In the rows, zero is written as 128.
Known rows, with every step that occurs:
gapa/fudo: [114 160 156  90  84 131 119 126 124  83  93 143 146 176 158 125  71 168
  89 101 113 125]
saneb/migo/medus/melili: [150 118 163 114  85 168  86 102 116 128 122 147 145 165 123 100  92 153
 121  85 148 106]
zemit/medus/migo/saneb/melili: [117 165 142  90  93 144 110 132 120 111 120 118 121 172 173  94 101 155
 157 114 164 129]
gapa/fudo/migo/saneb: [ 96 155 169  95  61 141 135 123 114  87 122 143 167 196 157 129  68 166
 104 112 144 114]
melili/fudo/migo/medus: [134 106 186 125  99 171  88 138 142  98 116 162 180 143 132 112  70 140
 105 104 193 137]
migo/medus/melili/saneb/repoto: [156 157 177 107 103 176  64  88 111 131 117 165 167 155 143  56  63 146
 123  94 189  83]
zemit/medus: [118 153 163 104  95 137  76 131 131  95  98 139 136 144 193 106  93 152
 136 122 142 143]
gapa/fudo/migo/medus/melili/saneb/repoto: [109 161 181  96  86 165 101 110  98  87 116 160 185 197 161  88  55 157
 100 104 153 102]
melili/medus: [138 121 171  88  88 129  94 120 148 115  78 138 149 174 158 115  90 156
 121 115 135 137]
melili/saneb/repoto: [133 155 166 122  88 155 129 133 138 154 114 153 168 163 160  99  97 165
 145  77 185  75]
fudo/migo/medus/melili: [115 131 186 106  89 175  62 113 117 102 122 169 183 173 149  81  69 141
 115 117 188 121]
melili/saneb: [127 156 153 125  77 141 112 129 125 142 114 153 169 146 155 116 106 153
 133  98 169  98]
fudo/gapa: [119 163 182 110  93 144  87 133 151  97  71 154 129 151 155 141  90 139
 131  76 155 126]
saneb/migo/medus/melili/fudo/gapa: [156 119 175 124  90 175  84 102 118 119 114 152 145 158 114 110  89 143
 122  76 156 110]
saneb/migo/medus: [138 111 156 112  82 158  90 123 124 132 122 144 141 163 130 113  94 158
 125  88 142 113]
repoto/saneb/migo/medus/melili/fudo: [172 121 185 120  72 165 132  93 144 132 144 134 146 178 133 103  89 173
 138 110 157 135]
medus/melili/fudo: [168 139 180 122 103 170 103  93 138 103 103 157 155 144 120 101  83 143
 100  87 178 117]
saneb/migo/medus/zemit: [140 108 167 118  97 164  78 107 130 135 114 140 127 160 128 103  88 155
 128  92 151 114]
medus/melili/fudo/migo/saneb/repoto: [159 134 193 122  92 184 124  94 136 112 124 158 169 165 122  95  78 150
 116  86 207  97]
saneb/migo: [132 111 152 116  74 147 121 133 140 131 114 137 137 168 131 137 114 165
 128  83 133 117]
gapa/fudo/migo/medus: [ 97 149 172  91  83 151  91 126 107  75 111 155 173 187 160 106  55 156
  91 117 135 129]
repoto/saneb/melili/fudo/gapa: [159 132 176 131  59 145 160 134 165 123 113 142 125 170 139 135 104 167
 151 116 156 165]
repoto/saneb/migo/medus/melili/fudo/gapa: [171 129 192 122  74 168 127  93 146 125 134 136 143 177 135 111  89 163
 144 104 160 136]

Rows:
[136 136 160 136  83 159  95 108 109 156 126 148 159 151 138 104 102 149
 141  92 168  92]	melili/saneb/migo/medus/zemit
[157 125 174 117  61 134 148 116 164 135 108 131 118 190 152 113 102 176
 158 138 142 168]	repoto/saneb/melili/medus/zemit
[137 162 168 120  88 158  83  94 100 109 115 145 153 149 177  91 105 144
 143 112 154 117]	zemit/medus/melili/saneb/migo
[158 121 184 117  76 157 123  98 153 140 138 127 130 181 147 104  89 176
 148 117 152 137]	repoto/saneb/migo/medus/zemit
[136 124 137  97  76 132 129 151 138 125  83 139 121 188 132 110 113 158
 142 112 134 153]	saneb/melili/medus/migo
[108 119 169 115  43 147 138 140 131 127 129 148 163 193 143 127 100 158
 146 121 181 125]	fudo/migo/saneb/melili/medus
[134 141 142 118  40 133 166 139 137 148 127 137 119 169 128 137 106 172
 151 101 170 108]	migo/saneb/melili
[136 135 178 106 120 161  40 100 139 122  96 152 130 140 148  75  54 145
 119 112 174 120]	migo/medus/zemit
[119 170 155  82 108 152 108 127 130 113 122 115 129 176 181  82  90 161
 155 103 176 111]	zemit/medus/migo/saneb/repoto
[152 119 175 132  55 148 165 138 162 125 129 142 141 179 141 125 104 173
 148 128 162 169]	repoto/saneb/melili/fudo/migo
[154 133 163 102  62 133 158 128 158 133 115 125 124 203 148 109 108 177
 156 132 142 165]	repoto/saneb/melili/medus/migo
[101 131 174 110  57 152 128 132 136 122 138 148 172 183 150 125  91 159
 135 112 195 110]	fudo/migo/saneb
[116 170 148  84 102 145 100 124 124 107 122 116 129 168 180  90  94 155
 150 113 168 122]	zemit/medus/migo/saneb
[122 165 154 100  99 153 109 132 123 102 111 121 122 163 165 103  98 144
 158 105 171 133]	zemit/medus/migo/saneb/melili/fudo/gapa
[137 148 168 101  69 150 161 125 157 153 131 131 136 181 147 114  84 183
 150  76 194  68]	migo/saneb/repoto
[136 137 153 131  73 155 102 119 104 154 130 151 169 155 139 110 108 151
 138  88 162  92]	melili/saneb/migo/medus
[125 158 147  98  97 149 115 133 122 107 118 120 125 164 164  97  99 152
 152 113 169 132]	zemit/medus/migo/saneb/melili/fudo
[162 124 168 130  59 142 165 136 164 129 124 139 129 171 138 127 104 176
 147 123 155 166]	repoto/saneb/melili/fudo
[128 162 147  74 108 158 149 129 150 142 132 113 132 199 137  87  88 171
 144  74 198  77]	medus/migo/saneb/repoto
[146 151 178 115 103 160  76 101 122  86 101 146 145 136 171  93  88 142
 124 115 161 136]	zemit/medus/melili/fudo
[141 113 156 118  75 129 116 134 147 131  70 146 110 172 136 116 107 157
 143 121 134 157]	saneb/melili/medus/zemit
[155 134 189 125  87 178 116  91 130 105 124 159 170 156 119 103  82 143
 111  94 199 110]	medus/melili/fudo/migo/saneb
[151 135 162 120  54 134 160 135 163 133 122 137 122 182 151 122 106 181
 153 129 145 162]	repoto/saneb/melili
[132 150 134  93  89 152 156 139 138 134 130 118 124 184 114 106 100 161
 141  88 187 111]	medus/migo/saneb/melili/fudo
[153 147 174  99 103 167  50  92 117 111 107 162 154 151 139  69  60 144
 110 105 170 109]	migo/medus/melili
[155 119 177 129  58 153 148 134 156 125 131 145 143 177 139 113  93 170
 147 130 167 166]	repoto/saneb/melili/fudo/migo/medus
[158 110 167 121  88 173  91 101 117 125 121 149 148 158 114 102  88 151
 118  83 154 110]	saneb/migo/medus/melili/fudo
[154 131 189 124  97 176 101  97 132  97 112 163 171 155 124 100  82 140
 104  96 189 120]	medus/melili/fudo/migo
